Known rows, with every way that one mark hangs from another:
j_66[j_187]: |  -2 |  -4 |  -9 |  -8 |  -7 |  -1 |   0 |   1 |   0 | -15 |  -8 |   8 |  -1 |  17 |  -6 |   4 |   4 |   1 |  18 |
j_869[j_539 j_682[j_187[j_66 j_443]]]: |   2 |  -7 |  -3 | -26 |  -5 |  -4 |   6 |  -2 |  14 |  -9 |   4 |  21 |  11 |  15 |   8 |  37 | -23 |  -2 |  24 |
j_443[j_187[j_66 j_310] j_869[j_539 j_682]]: |  -2 |   5 | -17 |  19 | -15 |  -3 |  13 |   0 |  16 |  -4 |  14 |  36 |  13 |  43 |  15 |  67 | -20 |  -4 |  17 |
j_928[j_869[j_539[j_187[j_66 j_443]] j_682]]: |   0 |  -3 | -10 | -18 |  -6 |  -1 |   1 |  -3 |  31 |   1 |  12 |  20 |  16 |   9 |   5 |  41 | -18 |  -2 |  22 |
j_443[j_187[j_66 j_310] j_869[j_682]]: |   0 |  11 | -12 |  22 | -13 |   0 |  19 |   4 |   5 |   2 |  11 |  33 |  12 |  29 |  14 |  45 | -17 |  -2 |  14 |
j_443[j_187]: | -4 |  4 | -3 |  9 | -9 |  3 |  8 | -1 |  2 | -8 |  5 |  6 |  3 | -1 | 10 |  4 |  3 | -1 | -2 |
j_682[j_187[j_310] j_869[j_539]]: |  -6 | -12 |   2 |  18 |   2 |   5 |   0 |  -1 |   6 |   0 |   4 |  22 |   3 |  31 |  15 |  -1 |  -7 |   3 |  11 |
j_928[j_869[j_539 j_682[j_187[j_310 j_443]]]]: |  -3 |   1 |  -8 |  -2 | -11 |   3 |   3 |  -3 |  23 |  18 |   8 |  24 |  16 |   4 |  12 |  31 | -14 |   1 |  24 |
j_539[j_187[j_66 j_310 j_443 j_682[j_869]]]: |   9 |   1 |   6 |   2 |   5 |  -7 |  17 |   4 |  -7 |   7 |   3 |  30 |   8 |  16 |  -5 |  13 | -38 |   0 |   9 |
j_928[j_869]: |  -4 |   6 |  -7 |   4 |  -8 |   6 |  -2 |   0 |  13 |  18 |   8 |   2 |   7 | -13 |   9 |  -2 |   1 |   2 |   7 |
j_187[j_310 j_443 j_539]: |   4 |  10 |   0 |  14 | -12 | -10 |  13 |   9 |   2 |  33 |  -3 |  28 |  12 |  13 |  -2 |  33 | -20 |  -3 |   0 |
j_869[j_539[j_187]]: |  -3 | -10 |  -3 |  -6 |   2 |  -2 |  -6 |  -7 |  18 | -19 |   2 |  10 |   0 |  32 |  -6 |  28 |  -7 |  -4 |   1 |
j_682[j_187]: |  -3 |   1 |   4 |  -2 |  -5 |   7 |   5 |  -1 |  -6 |   1 |  -4 |   6 |  -2 |   2 |   7 | -17 |  -2 |   2 |   3 |
j_66[j_187[j_310 j_539 j_682[j_869]]]: |   1 |  -3 |  -6 |  12 |  -3 |  -5 |   4 |   4 |  -2 |   0 | -11 |  28 |  14 |  13 |  -1 |  30 | -17 |   1 |  23 |
j_682[j_869[j_539[j_187]]]: |  -5 | -19 |   2 |  -2 |  10 |   0 | -10 |  -4 |  18 | -23 |   9 |  12 |   4 |  32 |   4 |  14 |  -4 |   0 |   6 |
j_443[j_187[j_539] j_869]: |  -7 |   9 |  -8 |  14 | -21 |   1 |   5 |   3 |  12 |   1 |  10 |  24 |  12 |  24 |  15 |  45 |  -7 |  -2 |  -3 |
j_443[j_187[j_66]]: |  -1 |   6 |  -6 |   5 | -11 |   2 |  14 |   3 |  -1 |  -5 |   6 |   6 |   3 |  -2 |  12 |   4 |  -5 |  -2 |   3 |
j_187[j_66 j_310 j_443[j_869] j_539 j_682]: |  12 |  21 |  -5 |  10 | -19 | -14 |  21 |  12 |  -6 |  42 |   3 |  40 |  21 |  14 |   4 |  63 | -53 |  -2 |  10 |
j_443[j_869]: | -2 |  4 | -5 |  5 | -9 |  0 | -2 |  1 |  4 |  3 |  8 | 12 |  2 | 27 |  4 | 22 | -6 |  1 |  0 |

Rows:
|  -1 |   9 | -13 |   4 | -20 |  -2 |   7 |  -2 |   9 |  -5 |  16 |  22 |  12 |  23 |  17 |  57 | -28 |  -2 |  10 | => j_443[j_187[j_66 j_682] j_869[j_539]]
|   4 |   5 | -12 |   1 | -17 | -10 |   8 |   1 |   0 |   7 |  -2 |  35 |  10 |  38 |  -8 |  50 | -28 |   1 |  26 | => j_66[j_187[j_310 j_443[j_869[j_539]] j_682]]
|   3 |  14 |  -2 |   9 | -21 |  -2 |  20 |  11 |  -5 |  33 |   0 |  36 |   9 |  29 |  10 |  23 | -30 |   0 |   8 | => j_682[j_187[j_66 j_310 j_443[j_869] j_539]]
|   1 |   4 | -11 |   1 | -17 | -10 |  10 |   7 |   8 |   8 |  -6 |  42 |  14 |  42 |  -6 |  55 | -18 |  -1 |  25 | => j_66[j_187[j_310 j_443[j_869[j_682]] j_539]]
|  -3 |  -7 |  -7 |  -8 |  -1 |  -3 |  -6 |  -6 |  23 | -22 |   9 |  25 |   9 |  48 |   0 |  61 | -15 |  -3 |  11 | => j_443[j_869[j_539[j_187] j_682]]
|  -3 | -11 |  -2 | -15 |   1 |   1 |  -2 |  -7 |  16 | -18 |   1 |  15 |   9 |  13 |   8 |  33 |  -9 |  -2 |  19 | => j_869[j_539 j_682[j_187]]
|   0 |   2 |  -9 | -15 | -18 |  -6 |   4 |   4 |   3 |  -4 |   0 |  23 |   3 |  36 |  -5 |  23 |  -8 |   2 |  20 | => j_66[j_187[j_443[j_869]]]
|  -2 |   7 |  -4 |   1 | -11 |   4 |   9 |   2 |  16 |  28 |   4 |  25 |  19 | -10 |  13 |  21 | -14 |   1 |  19 | => j_928[j_869[j_682[j_187[j_310 j_443 j_539]]]]
|   0 |  -3 | -10 |   3 |  -2 |  -4 |   2 |  -3 |  19 | -11 |   8 |  32 |   9 |  53 |   0 |  63 | -22 |  -4 |  14 | => j_443[j_869[j_539[j_187[j_66 j_310]] j_682]]
|   7 |   5 |   0 |   3 |  -1 |  -5 |  19 |   5 |  -3 |   9 |  -1 |  26 |   0 |  28 | -11 |   9 | -24 |  -3 |   2 | => j_539[j_187[j_66 j_310 j_443]]
|  -1 |  -3 |   3 | -12 |   0 |   2 |   5 |   0 |   6 |  -6 |  -6 |  16 |  12 |  -5 |   8 |  21 |  -9 |  -1 |  13 | => j_869[j_682[j_187[j_539]]]
|  -3 |  -2 | -11 | -11 |  -9 |   6 |   0 |  -3 |  24 |   7 |   9 |  14 |  14 |  -3 |  16 |  25 | -12 |   0 |  25 | => j_928[j_869[j_539 j_682[j_187[j_66]]]]
|   2 |  -5 |   1 | -17 |  -2 |  -7 |  -1 |  -6 |  13 | -10 |   3 |  17 |   7 |  21 |  -7 |  40 | -25 |  -3 |   4 | => j_869[j_539[j_187[j_443 j_682]]]
|   3 |   4 |   0 | -15 | -10 |  -7 |   6 |   3 |   8 |   6 |  10 |  24 |  11 |  21 |   2 |  37 | -18 |   1 |  10 | => j_187[j_443[j_869[j_682]]]
|   9 |  14 |   3 |  10 | -10 | -12 |  15 |   7 |  -6 |  36 |  -5 |  30 |  19 |  -7 |  -3 |  45 | -38 |  -1 |   4 | => j_187[j_310 j_443 j_539 j_682]
|  -2 | -15 |   2 |   4 |   6 |  -4 |  -2 |  -1 |  15 | -10 |  10 |  23 |   6 |  39 |   2 |  20 | -11 |   0 |   7 | => j_682[j_869[j_539[j_187[j_310 j_443]]]]
|  -1 |  12 | -13 |  22 | -16 |  -3 |  19 |   7 |  11 |   8 |   8 |  39 |  18 |  29 |  16 |  63 | -21 |  -4 |  12 | => j_443[j_187[j_66 j_310 j_539] j_869[j_682]]
|  11 |  15 |  -8 |   6 | -16 | -13 |  17 |   5 |  -4 |  31 |   9 |  35 |  13 |  27 |   2 |  57 | -50 |  -1 |  15 | => j_187[j_66 j_310 j_443[j_869[j_539]] j_682]
|   4 |  10 |  -9 |   3 | -20 | -11 |  11 |   6 |  -1 |  17 |  -7 |  40 |  15 |  29 |  -6 |  54 | -30 |   1 |  21 | => j_66[j_187[j_310 j_443[j_869] j_539 j_682]]
|   6 |  -1 |   3 |  11 |  11 |  -2 |  12 |   1 |  -7 |  -2 |  -1 |  23 |   5 |  14 |  -3 |   9 | -29 |  -1 |   7 | => j_539[j_187[j_66 j_310 j_682[j_869]]]
|  -4 |   2 |  -4 |  -6 |  -5 |   9 |   2 |  -2 |  15 |  10 |   5 |  11 |  13 | -17 |  14 |   4 |  -4 |   3 |  19 | => j_928[j_869[j_682[j_187]]]
|   1 |   1 |  -7 | -10 |  -9 |  -5 |   1 |   2 |   0 |  -8 | -13 |  16 |  12 |   0 |  -5 |  31 | -15 |   0 |  19 | => j_66[j_187[j_539 j_682]]
|  -2 |  -8 |   5 |  -3 |   2 |   7 |   6 |   5 |  -5 |  -4 |   5 |  10 |   2 |   8 |  18 | -26 |  -9 |   4 |  13 | => j_682[j_187[j_66] j_869]
|  -5 |   3 | -13 |  23 | -13 |  -1 |   7 |  -4 |  19 |  -6 |  13 |  35 |  13 |  43 |  13 |  66 | -12 |  -3 |  12 | => j_443[j_187[j_310] j_869[j_539 j_682]]
